Each row was made from one small tree. Brackets hold a mark, then the marks that hang from it, in alphabetical order. Every link used is in the known rows. Write each row's tree.
Known rows:
{W {J K Z}}: [-0.48  0.53  1.31 -1.06 -0.51 -0.88 -1.11 -0.24 -1.70 -0.24 -0.61 -1.44
 -3.64  0.13 -0.33 -0.72 -2.78  1.99 -2.34 -1.14  1.03  0.47  0.18 -0.36]
{W {J {N A}}}: [-3.06  6.85  3.26  0.88 -2.13  0.76  0.36  0.35  3.03  0.81  0.02  0.97
 -2.19 -0.99 -0.92  0.09  2.19  2.37 -1.70 -0.58 -0.76  0.01  0.29 -1.58]
{A K}: [-0.07  0.40  0.02 -0.88 -0.26  1.38 -0.87  0.82 -1.07 -1.92  0.32 -0.94
 -0.38  0.74  0.37  0.17 -0.06  0.27  1.16 -0.93  0.38  0.89 -0.92 -1.02]
{N A}: [-1.23  2.73  3.18  0.36  0.12  0.78  0.35 -0.09  0.88 -0.74  1.23  0.12
 -2.91 -0.66  0.05  0.44  0.76  1.02 -0.05 -0.83  0.40 -0.15 -0.04 -1.13]
{J N}: [-2.00  3.56  0.80 -0.50 -2.02  0.78  0.20 -0.06  0.53 -0.59  0.42  0.08
  0.44 -0.89 -0.51  0.22  1.08  1.62  0.12 -0.01 -1.24 -0.42  0.71 -0.79]
{W {J {N A} Z}}: [-2.83  5.73  2.77  0.18 -1.68  1.64 -0.04 -0.01  1.62  0.52  0.54  0.70
 -4.34 -0.80 -0.80 -0.66 -0.22  3.49 -1.98 -1.10 -0.64 -0.32  0.18 -0.98]
{W {J {K A}}}: [-1.41  3.04  3.07 -1.32 -0.44 -0.21 -0.41  0.94 -1.38 -1.19 -0.92 -1.09
 -1.16  0.29 -0.01  0.98 -1.54  0.36 -1.05 -0.83  1.71  1.52  0.44  0.02]
{Z J}: [-0.69 -0.14  0.77 -0.95 -0.75 -0.11 -1.75  0.50 -0.93 -1.22  0.64 -0.27
 -0.75 -1.61 -1.37  1.99  0.22 -0.09 -0.19  1.27  1.37 -0.93 -1.09 -0.61]
{J K Z}: [-0.27 -0.69  1.00 -1.26  0.29  0.33 -0.30 -0.58 -2.88 -1.62  0.32 -2.09
 -2.78  0.02  0.46 -0.74 -2.91  1.97 -0.68 -1.02  1.04 -0.02  0.74  0.30]
{Z {J {K A H} N W}}: [-2.26  1.87  0.77 -1.02 -0.36  1.66 -0.48  0.24 -2.25 -5.70  0.23 -2.28
  1.30 -0.92 -0.36  2.24  0.07  3.13  2.17  2.15 -0.91  0.30  3.61  2.08]
{K {A W} H}: [-0.17  1.67  0.40  0.12  0.61 -0.83 -0.68  1.81 -2.05 -4.63  0.91  0.14
 -0.39  0.33  0.68  1.83 -1.42  1.13  2.04  0.46 -1.18  1.11  0.67  1.08]
{W {J {K H} {N A} Z}}: [-2.18  5.58  2.92  0.54 -1.07  1.00  0.37 -0.38  0.86 -2.52 -0.09 -1.34
 -4.80 -0.97 -0.24 -0.52 -0.78  4.76 -1.78 -0.83 -1.15 -0.06  2.79 -0.15]
{Z {J {K A {H B}}}}: [-2.16 -0.74  1.08 -1.93  0.61  0.23 -1.67  0.21 -2.43 -4.84  0.78 -3.43
 -0.03 -1.15 -0.47  2.55 -0.61  1.14 -0.04  0.44  2.69 -0.62  1.61  1.53]
{K {A Z}}: [-2.25  2.34  1.18 -1.01  0.09  1.18 -0.44  0.08 -2.04 -2.16  1.25  1.29
 -1.81 -0.32 -0.29  0.73 -4.18  0.07  0.11 -0.42  0.44  0.08  0.68  0.69]
{N {A {K H} W Z}}: [-0.68  2.51 -0.51  2.12  1.22  1.01 -0.75  1.40 -0.67 -4.84  0.95  0.61
 -3.11  0.97  0.86 -0.22 -1.59  2.85  1.34 -0.31 -1.59  1.06  0.61  0.23]
{H {K {A W}} L}: [ 0.36  1.73  0.36  1.14 -1.28  1.47  0.13  0.54  0.45 -0.60  1.34  0.99
 -0.81  0.62  1.67  0.66 -0.91 -0.79  0.79 -0.92  1.20  2.92 -1.27 -0.25]
{Z {J K N}}: [-1.80  2.21  1.14 -0.56 -1.78  1.00 -0.62  0.58 -0.75 -1.84 -0.73 -2.03
  1.02 -1.45 -0.94  1.08  1.52  1.72 -0.49  1.35  0.85 -0.64  0.79  0.12]
{Z {J K W}}: [-0.58 -2.28  0.27 -0.89  0.35 -0.41 -1.28 -0.24 -2.36 -2.17  0.00 -2.10
  0.41 -0.29 -0.59  1.09  0.28  1.91  0.56  1.40  0.99  0.25  1.05  0.62]
{H B}: [-2.15 -0.75  0.00 -1.28 -0.43 -0.99 -0.98 -0.82 -0.27  0.04  1.36 -1.17
 -0.15 -0.37 -0.59  0.25  0.47  1.03 -1.05 -1.31  0.96 -0.79 -0.23 -0.67]
{W {J {K H} N}}: [-1.74  4.57  1.39 -0.14 -2.19 -1.11 -0.24 -0.17  0.80 -2.39 -1.08 -1.43
 -0.80 -1.08 -0.84  0.35  0.55  3.15 -1.18  0.25 -1.81  0.26  2.83 -0.60]
{B {H K} N}: [ 0.80  3.54  0.72  0.06 -1.94 -1.17  2.19 -0.92  1.35 -0.96 -1.02  2.02
  0.50 -1.22  0.70 -0.37  1.16 -1.17 -1.36 -0.09  0.67 -2.17 -0.63 -1.29]
{A {W {J K N}} Z}: [-2.44  4.52 -0.44  1.24 -1.76 -1.68 -0.83  1.27 -0.49 -0.40 -1.69  0.49
 -0.06  0.63 -0.42 -1.08 -1.10  3.42 -2.03  0.20 -1.07  0.92  1.01  0.30]
{W J}: [-1.01  2.11  1.29 -0.57 -1.48 -1.76 -1.27  0.15  0.54  0.70 -0.05  0.53
 -1.93 -0.54 -1.11  0.56 -0.23  0.42 -1.55 -0.42 -0.05  0.22 -0.69 -1.55]
{K A {H B}}: [-2.31  0.45  0.80 -1.88  0.33  0.01 -0.83 -0.42 -1.25 -3.62  1.78 -1.41
 -0.64 -0.62 -0.14  1.65 -1.15  1.11  0.57 -0.92  0.32 -0.36  1.53  0.61]
{B {N A}}: [-1.43  3.38  3.75  0.98 -0.58  0.12  1.21 -0.50  0.71 -1.20  0.29  0.39
 -1.86 -1.56  0.10  0.36  1.03  0.94 -0.52  0.01  0.50 -0.99  0.03 -0.81]
{H B L}: [-2.33 -1.10 -0.31 -0.82 -1.94 -0.20 -0.34 -1.29  0.62  1.00  2.55 -1.55
 -0.95 -1.24 -1.15 -0.67  0.32  0.94 -1.49 -2.40  1.02  0.62 -0.54 -0.51]
{A {K {H B L}} W Z}: [-1.54 -1.51 -3.92  0.95 -0.77  0.14 -1.64  0.25 -0.98 -3.24  2.25 -1.14
 -1.05  0.35 -0.23 -1.45 -2.12  2.61 -0.02 -1.87 -1.20  1.85  0.20  0.76]

Which tree is each row?
[-3.99  2.10  1.82  0.64 -0.28 -0.10  0.45 -1.67  0.46 -0.75  0.99  0.48
 -2.20 -1.41 -0.51 -0.63 -0.89  2.09 -2.32 -0.79  1.03 -1.86  0.65 -0.08]  {H {B {N {A Z}}}}
[ 0.76  3.88  0.10  1.19 -2.47 -0.19  2.71  0.98  0.57 -1.53 -0.06  2.13
  1.05 -0.71  1.36 -0.61  0.36 -1.42 -0.50 -0.77  0.96  0.77 -1.67  0.57]  {B {H {K {A W}} L} N}
[-2.14  0.88 -1.48  1.38  1.52  0.63 -1.35  0.78 -0.52 -4.16  1.46 -0.47
 -2.20  1.26  0.73 -0.59 -0.79  3.48  0.22 -1.21 -0.56  0.46  0.50  0.47]  {N {A {K {H B}} W Z}}
[-3.86  4.33  1.61 -1.50 -1.45 -0.03 -0.53  0.09  0.04 -2.88 -0.29 -2.40
  0.47 -0.55 -0.47  0.80  0.21  2.93 -1.38 -0.86  0.01  0.32  2.87  0.62]  {W {J {K A {H B}} N}}
[-1.66  2.39 -0.05  0.32  0.31  3.88  0.21 -0.50 -0.40 -4.62  1.67 -1.11
 -2.79  0.70  0.76 -0.84 -0.43  5.32  2.31 -0.51 -3.04  0.59  2.67  0.48]  {J {N {A {K H}}} W Z}
[-2.12  4.38  1.73 -0.30 -2.42 -0.50 -0.07  0.23  0.69  0.15 -1.43 -1.17
  0.02 -0.41 -0.61 -0.28  1.02  2.19 -1.76 -0.30 -0.19  0.53  1.24 -0.88]  {W {J K N}}
[-0.99  1.34 -0.20  1.05 -0.41  0.14  0.13  0.71 -2.57 -4.66  1.32 -0.85
 -2.00 -0.26  0.37 -0.26 -4.30  1.97  0.54 -0.79 -0.83  2.56  2.07  2.27]  {J {K {A W Z} {H L}}}
[-1.93  1.41  0.30 -0.53 -0.91  0.42  0.72 -0.81 -1.02 -1.41 -0.19 -1.85
  1.58  0.41  0.24 -0.56  1.21  3.54  0.94  0.28 -1.63  0.62  2.84  0.41]  {J K N W}
[-0.67  2.52 -0.26  0.73  0.36  0.84 -0.77  0.45 -1.00 -1.72  0.27  2.50
 -1.16  1.42  1.83  0.93 -3.47 -0.07  0.64  0.15  0.93  1.05 -0.28  0.13]  {H {K {A W Z}}}
[-3.34  3.81 -0.02  0.92 -0.15  3.92  0.50 -0.28  0.41 -2.20  1.21  0.41
 -1.09  1.01  0.26 -1.34 -0.14  3.99  1.36 -0.54 -2.23  0.80  1.82  0.07]  {J {N {A K Z}} W}
[-0.85 -1.30  0.65 -0.67 -0.59  1.45 -0.45 -0.42 -2.29 -4.87  1.83 -2.73
 -0.90 -1.54 -0.72  1.52 -1.43  1.85  1.59  0.68 -0.03  2.06  2.41  2.04]  {Z {J {K A {H L}} W}}
[-0.30  2.12  0.58  1.06  0.71  1.09 -1.46  2.36 -0.64 -0.99 -0.02  0.10
 -3.97  1.89  0.89 -0.99 -0.90  2.54 -0.70 -1.48  0.62  1.88 -2.40 -0.59]  {N {A K {W {J Z}}}}
[-1.81  0.70  0.76 -0.21  0.90  1.56 -0.60 -0.17  0.74 -3.52  1.78 -2.09
 -2.10  0.25  0.53  0.26  1.38  2.39  0.45 -1.74  0.33 -0.03  0.75 -0.72]  {N {A {K {H B}}}}
[-3.05  6.91  1.03  1.34 -1.52  2.39 -0.46  0.51  2.12 -3.08  0.23  0.98
 -3.60 -0.55 -0.71 -0.40 -0.77  3.61 -0.74 -0.53 -2.39  0.31  1.83 -0.99]  {W {J {N {A {K H} Z}}}}
[-0.35  2.17  1.68 -0.01 -1.83  2.77  0.53 -1.02  1.04 -0.26  1.85  0.52
 -2.01 -0.51  0.97  0.90 -1.54 -1.27  0.35 -1.44  1.56  1.98 -0.37 -0.93]  {H {K A} L}
[-1.10  2.75  2.33 -0.46 -1.86  0.05  0.08  0.06 -0.24 -2.78  0.70 -1.77
 -2.87 -1.32 -0.60  0.59 -2.17  1.03 -0.84 -1.37 -0.04  2.58  1.73  0.45]  {W {J {K A {H L}}}}
[-2.58  1.06  1.37 -1.08 -1.63 -0.46 -0.52 -0.50 -0.05 -2.00  1.27 -2.79
 -1.94 -1.09 -0.91  0.26 -1.35  1.60 -1.92 -2.28  1.03  1.96  1.70  0.69]  {W {J {K A {H B L}}}}
[-1.78  0.31 -0.80 -1.08  0.56 -1.77 -2.36  1.20 -2.18 -2.72  1.07 -0.45
 -2.41  0.74  0.06  0.77 -2.96  2.80 -1.16 -1.10  0.24  0.63 -0.08  1.32]  {K {A {W {J Z}}} {H B}}
[-1.72  1.87  1.15 -0.27 -1.01  1.42  0.52 -0.82 -1.93 -4.37  1.76 -1.25
 -3.06 -1.36 -0.32 -0.01 -4.97  1.33  0.03 -1.26 -0.49  1.76  3.01  1.60]  {J {K {A Z} {H L}}}
[ 0.17  3.82  0.95 -0.49 -2.32  1.99  2.28 -0.15  1.37 -0.64  1.38  1.52
 -1.03 -1.02  0.54 -0.34 -0.44 -2.03 -0.47 -2.10  1.28  0.70 -0.76 -0.36]  {B {H {K A} L}}
[-3.89  2.61 -0.34 -0.92 -0.88  2.52 -1.05  0.16 -2.01 -2.73  1.09  0.91
  0.68 -0.82 -1.32  1.43 -2.12  2.15  1.03  1.94 -0.85 -0.34  1.72  1.73]  {K {A {Z {J N W}}}}
[-1.91  2.31  2.55  1.08 -0.58  0.53  0.78 -2.33  2.72  0.15  0.40  0.22
 -1.45 -0.77  1.39  0.40  1.97  0.83 -1.64 -0.72  2.45 -1.45 -0.13 -1.77]  {H {B {N A}} K}
[-2.90  1.65  2.83  0.33 -0.34 -0.38  0.69 -1.03  0.91 -0.50  0.75 -0.66
 -0.93 -1.31 -0.07  0.04  1.90  1.71 -1.65 -0.94  1.74 -1.56 -0.06 -0.56]  {H {B {N A}}}
[-1.74  3.83  1.29  0.15 -0.42  0.88  0.60  2.23 -2.16 -2.70 -0.84 -1.24
  2.21  1.01  1.28  0.39  0.41  1.95  1.03  0.09  0.15  1.64  0.94  1.51]  {J {K {A W}} N}
[-1.20  0.18 -0.84  1.66 -0.26  1.20 -0.41  0.92  0.91 -2.92  2.44 -2.03
 -1.88  0.42  0.59 -0.91  1.71  2.92  0.53 -2.40 -0.18  2.30 -0.50  0.04]  {N {A {K {H B L}} W}}
[-1.18 -0.55 -0.40 -0.17 -2.23  0.69 -0.29 -2.48  2.32  1.70  2.17 -0.55
 -1.37 -0.72  0.31 -0.32  0.38  0.15 -1.52 -2.25  1.90  0.64 -0.62 -1.71]  {H B K L}
[-2.39  5.13 -0.26  2.18 -0.31  2.83  0.00  2.00  0.25 -2.31  0.20  1.10
 -0.85  1.24  0.83 -1.15  0.25  3.25  0.74 -0.49 -1.13  1.06 -0.17  0.03]  {J {N {A K W Z}}}
[ 0.81  3.49 -0.41  0.64 -1.76  0.75  1.83  1.31  0.64 -0.86  0.93  2.04
  0.09  0.10  1.27 -0.55  0.13 -1.46 -0.03 -1.62  0.97  1.52 -1.73  0.25]  {B {H {K {A W}} L}}
[-0.44  0.25 -2.24  0.65  0.42  0.29 -1.54  1.68 -2.22 -2.46  0.09  0.68
 -0.40  1.80  0.57 -0.77 -2.17  1.37  0.77 -0.39 -0.51  1.36 -1.10  0.14]  {A K W Z}
[-0.96  5.55  1.50  2.32 -2.72  1.19  3.42 -1.82  3.20 -0.18  0.85  3.06
 -3.41 -2.29  0.09 -2.11 -0.62 -0.07 -2.65 -1.47  0.55 -1.22 -0.07 -0.87]  {B {H K L} {N {A Z}}}
[ 1.06 -0.35 -2.13  1.16 -1.15  0.37 -0.75  1.42 -0.77 -3.69  1.50 -1.12
 -0.81  0.20  0.40 -0.45 -0.12  1.68  1.65 -1.03 -1.71  2.90 -0.45  0.02]  {A {K {H L}} W}
[-3.88  6.75  3.01  1.30 -1.59  1.02  0.50 -0.16  1.71 -0.15 -0.74  0.39
 -3.03 -0.69 -0.75 -1.00 -0.52  3.33 -2.63 -0.63 -0.33  0.14  2.11 -0.56]  {W {J K {N {A Z}}}}
[ 0.16  2.24  0.63  3.02 -1.12  0.85  0.93  1.03  0.70 -4.30  0.91 -0.79
 -1.66 -0.78  0.88 -0.63  1.19  2.26  0.99 -0.69 -1.24  2.03 -0.41  0.10]  {B {N {A {K {H L}} W}}}
[-1.20 -1.62 -0.55 -1.15  1.78 -0.46 -1.10  0.79 -4.23 -4.81  1.02 -2.92
 -1.23  1.13  1.33  0.12 -3.15  3.27  0.09 -1.18  0.99  0.76  1.48  2.47]  {J {K {A W} {H B}} Z}
[-3.59  3.14  0.61 -0.74 -0.23  2.12  0.79 -0.54 -2.42 -2.88  0.26 -0.62
  0.82  0.77  0.28 -0.43 -2.69  3.33  1.07  0.11 -1.31  0.97  3.60  1.97]  {J {K {A Z}} N W}
